Each row was made from one small tree. The marks that hang from a mark follow it in brackets, in the order of their numbers. Every link used is in the known rows. Write each row's tree.
Known rows:
J_742{J_697{J_4 J_464{J_655}}}: .32 -.59 .23 .10 .06 .00 -.31 -.06 -.04 -.05 .01 .00 .25 -.25 -.02 -.16 .16 -.06 -.37 .01 -.17 -.12 -.05 -.03 .21 -.09 .29 -.12 .12 -.14 .01 -.21 -.20 .02 .23 .11 .02 -.05 -.23 .29 .20 .21 .04 .08 -.06 -.07 -.02 .03 .04
J_464{J_655}: .29 -.48 -.36 -.19 .10 -.11 -.52 -.07 .51 .26 .28 .21 .20 .52 -.05 -.26 -.11 -.20 -.31 -.16 .38 -.18 .38 -.20 .21 -.12 -.10 .07 -.34 .08 .17 -.31 .14 .10 .18 .05 -.06 -.08 -.46 -.04 .00 .01 -.03 -.05 .03 .07 .04 -.01 -.07
J_697{J_464 J_655{J_824} J_742}: -.28 -.02 .13 .22 -.08 .20 .08 .10 .04 -.07 .13 -.05 -.03 -.26 -.03 .18 -.05 .27 .16 .20 -.21 -.05 -.15 .00 -.04 .05 .09 .04 .20 .07 -.14 -.14 .36 -.29 .00 .01 -.05 -.17 -.01 .08 .02 -.06 .23 -.17 .00 -.39 -.14 .21 -.06
J_4{J_697{J_464 J_742}}: -.12 -.40 .04 -.04 .03 -.20 .23 .01 .14 -.10 -.03 .08 .05 .13 .08 .19 -.08 -.11 -.03 .23 -.09 -.12 .07 .10 .05 -.20 .24 .06 .32 .11 .14 -.08 -.22 .05 .02 -.02 .11 .34 -.44 -.13 .04 -.04 .04 -.09 -.04 -.03 -.32 .20 .08
J_824{J_655 J_697{J_4}}: .15 -.14 -.09 -.16 .12 -.27 .11 -.40 -.21 -.05 -.27 .10 -.28 .21 .20 -.10 .11 -.27 .02 -.36 .20 .17 .31 -.08 .07 -.01 -.18 -.17 -.02 -.21 .18 .45 -.07 -.04 .01 .00 -.02 .18 .02 .14 -.21 .07 .12 -.22 .06 .11 .03 -.19 .19
J_464{J_655{J_824}}: .18 -.13 -.40 .03 .03 -.02 -.39 .04 .39 .30 .30 .24 .25 .33 -.08 -.29 -.16 -.18 -.16 .02 .34 -.06 .28 -.15 .26 -.06 -.06 .24 -.51 .03 .06 -.33 .20 .16 -.09 -.05 -.17 -.26 -.26 -.08 .00 -.16 -.03 -.14 -.03 .06 .13 .04 -.15
J_655{J_697{J_464} J_824}: .09 .44 -.28 .25 -.21 .03 -.12 .24 .22 .09 .11 .12 .19 .26 -.13 .11 .01 .00 .00 .28 .06 .14 -.21 .27 -.36 -.10 -.05 .46 -.32 -.23 .17 -.15 -.08 .23 -.24 .04 .10 -.17 -.06 -.24 .10 -.38 -.08 -.07 .03 .38 .08 .33 -.12
J_4{J_697{J_464{J_655{J_824}} J_742}}: -.21 -.55 .05 .08 .03 .08 .05 .18 .14 .05 .12 -.01 .24 -.16 -.01 .02 -.23 -.12 -.11 .43 -.08 -.03 .20 .03 .38 -.29 .28 .21 .22 .12 -.12 -.25 -.02 .15 -.02 -.10 -.13 .09 -.11 .02 .09 -.04 .07 -.03 -.06 -.02 -.05 .33 -.01
J_655{J_697{J_742} J_824}: -.10 .50 -.25 .10 -.15 .03 .07 .14 .13 .20 .10 .00 .12 .18 -.05 -.03 -.13 -.03 .13 .03 .00 .09 -.05 .09 -.24 -.07 -.20 .38 -.37 -.03 -.08 -.12 -.06 .11 -.17 -.07 .05 -.04 .10 -.32 -.03 -.24 -.08 .10 .04 .38 .17 .00 -.08
J_464{J_655{J_697}}: .37 -.19 -.34 -.14 .12 .02 -.47 -.02 .62 .49 .21 .06 .31 .47 -.11 -.09 -.07 -.12 -.24 -.16 .37 .01 .17 -.08 .02 -.13 -.17 .14 -.37 .09 .12 -.20 -.06 .10 .19 .08 .06 -.01 -.30 -.05 .01 -.02 -.14 .06 .09 .58 .17 .13 -.06
J_742{J_697{J_4 J_464 J_655}}: .17 -.27 .33 .08 -.06 -.10 -.16 -.10 -.06 -.25 -.09 -.12 .08 -.30 -.01 .08 .06 .23 -.06 -.03 -.16 -.05 -.26 -.04 .21 .03 .26 -.20 .32 -.09 -.04 .05 -.02 -.23 .31 .24 .09 .04 -.08 .35 .12 .24 .06 -.02 -.07 -.23 -.21 .15 .05
J_655{J_464 J_824{J_697{J_4}}}: -.08 .47 -.15 .07 -.10 -.03 .04 .12 -.40 .05 -.09 .12 -.24 .19 .03 -.10 .17 -.18 .12 .14 .13 .09 .03 .11 -.21 .11 -.10 .09 -.18 -.16 .03 .14 -.16 .37 -.43 -.16 -.17 -.27 .39 -.05 -.04 -.13 -.22 .21 -.11 -.05 .23 -.21 -.07
J_742{J_697{J_464}}: .32 -.18 .03 .10 -.13 -.24 -.19 -.04 .23 -.14 -.05 .05 .19 .25 .14 .04 .02 -.16 -.30 .19 -.04 -.19 .02 .17 .11 -.16 .13 .00 -.12 -.16 .15 -.17 -.20 .08 .15 .13 .15 -.12 -.47 .03 .08 -.01 -.02 -.03 -.14 .12 -.25 .21 .05
J_742{J_697{J_655}}: .30 -.12 -.01 -.21 -.03 -.27 -.34 -.11 .41 .02 .03 -.13 .14 .13 .12 .11 -.11 -.04 -.14 -.14 .15 -.10 .06 -.06 .40 .03 -.02 -.18 -.06 .05 -.12 -.04 .01 -.07 .29 .19 .10 -.05 -.28 .04 -.05 .16 -.01 -.12 -.08 .08 -.27 .16 -.06
J_655{J_824{J_697{J_4 J_464}}}: -.10 .04 -.08 .13 -.13 -.07 .18 .10 -.45 -.17 -.18 .09 -.08 -.04 -.02 .01 .11 -.10 -.01 .22 .03 .13 .05 .10 -.14 -.04 .09 .15 -.01 -.21 .22 .09 .03 .09 -.30 -.04 -.06 -.13 .12 .08 .04 -.27 .09 .03 -.12 -.20 .09 .10 .03
J_824{J_655{J_464 J_697}}: .43 .51 -.15 .00 .03 -.14 -.22 -.08 .32 .32 .15 .16 -.28 .56 .02 .04 .12 -.17 -.04 -.22 .32 .06 -.15 .15 -.28 .04 -.38 .09 -.52 -.13 .02 .21 -.27 .43 .16 .04 .05 -.05 -.08 -.24 -.19 .07 -.23 -.06 .14 .78 .12 -.16 -.11
J_4{J_697{J_742}}: -.08 -.27 -.16 -.22 .08 -.28 .14 -.10 .29 .03 .02 .03 .02 .26 .18 .02 -.24 -.28 -.03 .10 .15 -.15 .36 -.05 .23 -.16 .09 .01 .05 .20 .03 -.05 -.23 .10 -.05 -.06 .16 .36 -.38 -.25 -.07 .02 -.03 -.06 -.07 .18 -.30 .09 .04
J_464{J_655{J_824{J_697{J_742}}}}: -.15 -.21 -.23 -.08 .06 .16 -.07 .04 -.04 .21 .01 -.05 .12 .09 .03 -.21 -.20 -.25 -.23 .05 .25 .06 .46 -.09 .35 .01 -.06 .06 -.17 .14 .00 -.25 .22 .08 -.13 -.10 -.19 -.24 .01 .03 -.04 -.12 .06 .08 -.06 .08 .27 -.03 .06

Write each row's tree:
.06 .10 -.07 -.08 .07 .04 .10 -.11 -.03 .00 -.05 -.01 .12 -.03 -.04 -.12 .03 .10 .02 -.35 -.07 .00 -.10 .00 -.40 -.05 -.15 .04 -.10 .06 .13 .02 -.13 -.15 -.06 -.04 .20 .31 .04 -.14 -.02 .02 -.01 .19 .13 .28 .12 -.23 .07 | J_655{J_697{J_4 J_742}}
-.13 .11 .13 -.16 .11 .03 .12 -.06 -.01 .03 -.14 -.16 -.24 .19 .09 .22 .07 -.06 -.05 -.05 .16 -.03 .11 .09 -.02 .27 -.17 -.31 .23 .25 -.03 .08 .08 -.03 .09 -.07 .01 -.08 .11 .05 -.17 .10 -.03 .16 .00 -.04 -.09 -.12 .07 | J_824{J_697{J_655{J_464} J_742}}
-.12 -.03 .17 .23 -.12 .09 -.04 .12 -.06 -.17 .15 .08 -.02 -.36 -.19 .09 .00 .36 .18 .14 -.12 .07 -.29 -.04 -.07 .04 .23 .03 .18 -.18 .00 .05 .28 -.16 .02 .17 -.07 -.09 .08 .25 .13 -.06 .10 -.22 .00 -.49 -.10 .15 -.14 | J_697{J_4 J_464 J_655{J_824}}
-.05 .16 -.09 .03 -.06 -.03 -.07 -.07 .02 -.02 .13 .04 -.08 -.18 -.03 -.07 -.15 .22 .28 -.10 .09 .05 -.02 -.30 .06 .11 -.02 .02 -.08 -.03 -.07 .13 .29 -.14 -.04 .08 -.13 .00 .06 .09 -.01 -.01 .00 -.25 .03 -.41 -.04 -.03 -.18 | J_697{J_4 J_655{J_824}}
.05 .24 -.05 -.11 -.06 -.17 -.07 .20 .37 .17 .24 .05 -.08 .12 -.03 .16 -.24 -.08 .26 .27 .11 .01 .01 -.01 .26 .02 .04 .14 -.07 .04 -.19 .08 -.10 .34 .02 -.04 -.18 .04 .14 -.19 -.10 -.01 -.31 -.17 -.10 .09 -.22 .21 -.27 | J_4{J_697{J_655{J_464 J_824}}}
-.18 -.27 -.03 -.19 .09 -.10 .26 -.20 -.44 -.12 -.32 -.13 -.08 -.06 .16 -.10 .06 -.13 -.02 -.23 .05 .02 .27 -.06 -.10 .06 -.06 -.24 .17 .10 .14 .09 -.02 -.24 -.07 -.12 .09 .20 .02 .07 -.05 .02 .16 .15 -.06 -.19 .12 -.26 .25 | J_824{J_697{J_4 J_742}}
-.24 .07 -.07 -.20 -.02 -.12 .24 .08 .17 .06 .12 -.12 .00 -.13 .01 .15 -.36 -.07 .30 .17 .04 .05 .09 -.15 .42 -.04 .11 .06 .24 .24 -.19 .07 .13 -.04 .07 -.04 -.14 .26 .03 -.12 -.14 .02 -.01 -.17 -.08 -.09 -.23 .24 -.08 | J_4{J_697{J_655{J_824} J_742}}
.00 -.06 .14 .15 .04 .18 .15 .00 -.10 -.14 -.11 -.04 .16 -.18 -.14 .03 .21 .24 .02 -.08 -.26 .03 -.29 .14 -.52 -.01 .07 .07 .14 -.04 .18 -.05 -.16 -.17 .01 .06 .20 .18 -.03 -.01 .14 -.04 .04 .21 .11 .13 .10 -.06 .14 | J_655{J_697{J_4 J_464 J_742}}
-.24 .44 .22 .07 -.03 .28 .05 .08 -.19 -.17 .10 -.09 -.21 -.46 -.06 -.03 .01 .33 .32 -.04 -.22 -.05 -.26 -.21 -.01 .23 -.03 -.06 .06 .11 -.35 .08 .23 -.11 -.04 -.06 -.13 -.15 .45 .02 -.04 .12 -.07 .09 .04 -.42 .08 -.27 -.11 | J_697{J_4 J_655{J_464 J_824} J_742}
.04 .03 .39 .15 -.15 .00 -.03 .11 -.17 -.19 -.03 -.14 .09 -.51 -.02 .02 .04 .21 .05 .16 -.28 .05 -.29 .00 .22 .00 .28 .00 .23 -.16 -.18 -.01 .02 -.11 .12 .15 .00 -.11 .13 .27 .13 .06 .09 -.09 -.08 -.29 -.11 .15 -.06 | J_742{J_697{J_4 J_464 J_655{J_824}}}
-.09 .87 .02 .19 -.07 .31 .17 .23 -.27 .09 .05 .04 -.03 -.08 -.10 -.09 .18 .09 .24 -.05 -.21 .06 -.37 .02 -.42 .10 -.20 .20 -.29 -.05 -.17 -.02 -.12 .26 -.25 -.18 -.07 -.15 .54 -.24 .04 -.06 -.30 .32 .09 .20 .30 -.37 -.10 | J_655{J_464 J_697{J_4 J_742} J_824}
.16 .10 .02 -.05 .12 .02 .16 -.30 .00 .01 -.10 .01 -.12 .03 .06 -.15 .08 .03 .13 -.44 .07 .16 -.13 -.04 -.16 .02 -.29 .02 -.09 -.04 -.01 .33 -.05 -.15 .14 .02 .12 .19 .03 -.08 -.12 .14 .09 -.09 .25 .36 .11 -.26 .12 | J_824{J_655{J_697{J_4 J_742}}}
.28 .57 -.08 .02 .01 .00 -.22 -.02 .09 .08 .10 .16 .01 .29 -.13 -.03 .24 .06 -.05 -.18 .00 .00 -.30 .12 -.48 .02 -.18 .09 -.32 -.12 .15 .00 -.31 .27 -.07 .01 .13 -.01 .11 -.19 .00 .03 -.35 .24 .11 .39 .13 -.25 -.07 | J_655{J_464 J_697{J_4}}
-.10 -.27 .28 .02 .11 .03 .44 -.21 -.55 -.29 -.42 .00 -.36 -.19 .18 .07 .21 -.08 -.07 -.13 -.08 .17 .09 .12 -.10 .05 -.02 -.27 .39 -.08 .08 .42 .02 -.15 .05 -.09 .01 .13 .06 .28 -.10 .14 .41 -.09 .09 -.20 .00 -.11 .34 | J_824{J_655 J_697{J_4 J_464 J_742}}
-.13 -.27 -.08 -.02 .13 .21 .04 -.01 -.27 .13 -.06 -.03 .09 -.13 -.04 -.28 -.18 -.15 -.14 -.07 .07 .09 .38 -.18 .24 .01 -.01 .01 .01 .08 -.09 -.12 .21 .01 -.14 -.16 -.22 -.17 .17 .19 .01 -.07 .12 .13 -.05 -.15 .33 -.14 .06 | J_464{J_655{J_824{J_697{J_4 J_742}}}}
.26 .14 .29 -.06 .02 -.13 -.27 -.12 .03 -.07 .04 -.10 -.09 -.15 .05 .01 .12 .08 -.03 -.15 -.17 -.11 -.20 -.03 .24 .15 .00 -.26 .07 -.01 -.24 .08 -.10 .05 .32 .13 .05 -.05 .17 .13 .03 .33 -.20 .09 -.02 -.06 -.11 -.17 -.04 | J_742{J_697{J_4 J_655{J_464}}}
-.20 .51 .02 .12 -.04 .08 .21 .10 -.56 -.10 -.20 .00 -.21 -.08 .06 -.14 .21 -.14 .11 .08 -.08 .05 .00 .15 -.13 .20 -.12 -.01 -.07 -.04 -.19 .05 -.11 .27 -.31 -.24 -.14 -.20 .44 -.09 -.04 -.13 -.12 .21 -.06 -.15 .28 -.40 .01 | J_655{J_464 J_824{J_697{J_4 J_742}}}
-.05 -.06 .09 -.27 .11 -.08 .09 .02 .36 .08 .14 -.10 -.10 .00 .06 .22 -.20 -.03 .06 .12 -.02 -.16 -.01 -.09 .24 .03 .01 -.14 .27 .25 -.19 -.01 -.04 .06 .19 -.04 -.06 .21 .06 -.14 -.14 .18 -.19 -.08 -.06 .02 -.27 .10 -.09 | J_4{J_697{J_655{J_464} J_742}}
-.09 -.35 .12 .16 .07 .06 .13 -.15 -.31 -.37 -.10 .07 .02 -.18 .01 -.09 .21 .15 -.11 -.11 -.35 -.20 -.11 .00 -.33 -.05 .18 -.14 .25 .01 .13 -.04 .00 -.24 -.02 -.02 .13 .10 -.26 .03 .14 -.01 .17 .02 .07 -.37 -.11 -.18 .13 | J_697{J_4 J_464 J_742}
-.10 .38 -.06 .23 -.15 .24 .16 .23 .05 .03 .02 -.01 .19 .04 -.10 .06 .06 .08 .03 .22 -.13 .09 -.25 .29 -.37 .01 -.02 .37 -.15 -.11 .08 -.24 -.04 .08 -.16 -.07 .08 -.11 .01 -.23 .07 -.26 -.03 .11 .05 .31 .09 .12 .02 | J_655{J_697{J_464 J_742} J_824}
-.39 -.04 .35 .22 -.07 .33 .24 .09 -.33 -.34 .03 -.08 -.07 -.64 -.13 .06 -.02 .42 .23 .11 -.38 .03 -.29 -.09 -.15 .10 .18 -.09 .35 .02 -.13 .03 .34 -.40 -.06 .06 -.02 -.05 .20 .20 .11 .05 .23 -.10 .06 -.56 -.09 .07 -.03 | J_697{J_4 J_464 J_655{J_824} J_742}
-.20 -.21 -.02 -.29 .07 -.05 .17 -.11 -.05 .06 -.23 -.22 -.20 .12 .10 .23 -.03 -.04 -.04 -.14 .16 .04 .28 -.01 .17 .20 -.09 -.34 .32 .29 .06 .09 .16 -.28 .08 .03 .04 .06 -.03 .06 -.17 .05 .16 .02 -.01 -.14 .00 .03 .13 | J_824{J_697{J_655 J_742}}
-.01 -.37 -.01 -.13 .02 -.14 -.03 .00 .04 -.08 -.14 -.04 -.06 .20 .04 .38 .10 .01 -.12 .10 .24 .04 .12 .19 -.03 .05 .06 -.24 .26 -.01 .26 .11 .11 -.09 .09 .17 .01 .08 -.27 .20 .00 -.03 .09 -.10 -.06 -.10 -.15 .32 .08 | J_824{J_697{J_464 J_655}}
